Each row comes from the steps of one walk. Every step used is in the known rows, and no mark comes twice. Write the walk behind each row, first mark first.
Known rows:
w > x > a: [2.561 2.880 -2.559 0.467 -8.309 -5.645 2.787 1.916 2.189 2.811 -5.443 -0.687 2.270 3.012 -4.230 2.456 -1.071 -2.539]
t > g > p: [-5.298 0.783 -1.263 0.654 0.811 -2.106 2.666 0.413 2.612 -1.435 -3.207 7.336 4.757 -1.669 2.331 1.031 6.830 -4.932]
f > u > t > g: [-4.532 -0.695 -2.376 -1.277 1.555 -5.384 1.702 0.848 -2.069 -3.372 -0.280 -1.012 6.000 -3.377 0.448 -2.844 -0.888 -1.004]
f > u > t > g > p: [-3.940 -0.767 -0.189 -1.028 2.138 -2.531 1.891 2.116 1.919 -1.793 0.741 2.064 5.182 -0.243 3.163 1.740 3.726 -4.009]
w > x > a > g > p > u > f: [5.445 1.002 -3.067 4.827 -8.199 0.549 6.068 -2.007 4.735 4.564 -0.864 3.055 -0.029 4.421 1.401 3.367 0.636 -5.550]
u > f: [1.554 -0.559 -2.769 1.124 -5.562 -4.497 0.859 -2.968 2.841 -1.138 -3.471 3.264 1.461 -0.839 -1.594 -4.254 1.314 -2.870]
a > g: [-0.367 2.988 -2.526 3.671 -2.200 -4.990 2.978 2.187 1.411 -0.924 -5.572 2.595 3.306 -6.382 -1.161 -2.114 0.442 -3.615]
a > g > f: [1.916 2.680 -1.555 2.134 -3.916 -4.595 2.784 0.349 4.393 0.186 -4.754 5.608 -1.331 -6.895 0.822 1.305 2.359 -3.883]
g > f > u: [0.384 1.276 -1.187 -5.682 -1.759 -3.814 1.196 -1.330 2.861 -1.253 -2.024 2.671 -3.940 0.157 1.719 2.855 -0.594 -2.221]
f > u > t: [0.399 -0.175 0.292 -3.416 -1.439 -5.911 -0.092 2.417 0.024 -3.888 1.133 -3.840 3.131 -1.132 -1.014 -1.072 -2.319 -1.802]
h > g > f > u > t: [-0.248 0.403 -0.654 -2.311 0.311 -5.175 0.460 1.399 1.646 -0.754 0.917 0.933 0.211 -2.375 1.615 2.241 -1.937 -2.557]
p > u > h > g > f: [0.032 -1.179 -4.175 1.772 -2.578 -3.413 2.868 -3.175 4.290 -1.545 -0.796 6.608 -1.575 -7.004 1.584 1.396 -0.737 -2.012]
x > a > g > p > u: [1.154 0.834 -0.449 4.025 -3.089 2.314 5.974 1.787 3.139 0.560 -0.976 3.879 -0.219 0.974 2.264 4.121 1.753 -5.068]
x > a > g > p > u > t: [2.639 -0.784 1.468 4.927 -4.027 -0.041 4.034 4.157 3.232 -0.624 2.156 -0.565 2.584 -1.039 1.078 3.078 0.876 -4.607]
t > g: [-5.925 0.885 -3.816 0.395 0.162 -4.469 2.426 -1.224 -1.384 -2.920 -4.456 4.586 5.160 -4.975 -0.715 -3.735 2.469 -2.268]
w > x > a > g > p: [2.878 3.888 -0.998 5.150 -5.552 -2.844 5.011 4.681 5.806 5.958 -5.602 2.998 3.090 2.434 -0.033 6.455 3.122 -5.889]

Which walk is each row?
[-3.067 0.957 -3.255 -4.046 0.926 -3.238 2.561 -2.612 0.959 -0.999 -2.440 4.207 -1.840 -0.834 2.862 1.452 0.793 -1.882]
t > g > f > u
[-1.933 2.101 -2.938 -3.200 1.591 -3.198 2.050 -1.466 1.505 1.075 -2.797 5.288 -3.287 0.163 2.682 2.957 -1.587 -2.792]
h > g > f > u
[-1.622 -2.009 -3.038 1.182 -2.448 1.087 4.105 -5.854 2.062 -1.877 0.768 6.957 1.478 0.681 3.359 -1.061 4.059 -4.879]
t > g > p > u > f
[-0.013 -0.332 -3.883 3.030 -2.619 -5.422 1.618 -1.179 6.004 0.270 -4.075 6.792 -0.160 -7.169 0.406 0.874 0.726 -1.819]
u > h > g > f
[-1.715 -1.377 -1.252 -1.257 -2.647 -3.258 2.166 -3.207 0.475 -4.537 2.195 3.933 1.000 -7.435 2.050 -0.208 2.228 -2.353]
p > u > t > g > f
[1.745 2.335 -2.536 7.143 -4.040 -2.756 4.413 4.141 2.171 2.985 -7.294 1.071 2.236 -1.784 -2.129 0.057 -0.509 -2.531]
x > a > g
[0.268 -1.476 2.290 -2.042 -3.099 -1.665 1.505 1.039 1.836 -5.930 4.872 0.477 2.870 -2.529 1.154 1.517 2.203 -4.902]
g > p > u > t
[-1.948 -0.929 0.789 0.127 -0.220 -1.383 2.252 1.387 0.762 -3.274 4.051 3.122 3.711 -3.057 2.205 2.250 1.477 -5.421]
h > g > p > u > t
[2.063 -0.324 0.855 -4.418 -2.952 -5.440 -0.248 0.876 2.934 -2.734 1.703 -1.338 -0.490 -2.120 0.923 1.822 -0.869 -2.290]
g > f > u > t
[-4.005 1.683 -1.051 1.256 1.959 -2.010 2.057 2.030 3.243 1.003 -3.276 8.571 3.149 -0.280 1.892 3.157 4.414 -5.799]
h > g > p
[0.848 -3.323 -1.847 0.897 -4.331 -1.781 2.935 -1.036 5.855 -5.301 1.468 2.403 1.229 -3.364 0.928 1.058 1.512 -3.005]
g > p > u > h
[-3.846 0.656 -1.479 -0.711 1.303 1.004 4.047 -0.966 0.721 -2.271 1.220 7.668 0.931 -0.599 3.203 2.837 2.000 -5.810]
h > g > p > u
[0.273 -1.470 0.654 -2.145 -3.926 -4.100 1.150 0.195 -0.838 -7.023 3.804 -1.757 3.203 -5.078 -1.098 -2.099 -1.169 -2.654]
p > u > t
[-0.735 -0.851 -2.882 1.890 -1.729 1.226 3.696 -4.109 2.636 -0.082 0.856 7.754 0.101 1.729 3.258 0.360 2.070 -5.321]
h > g > p > u > f
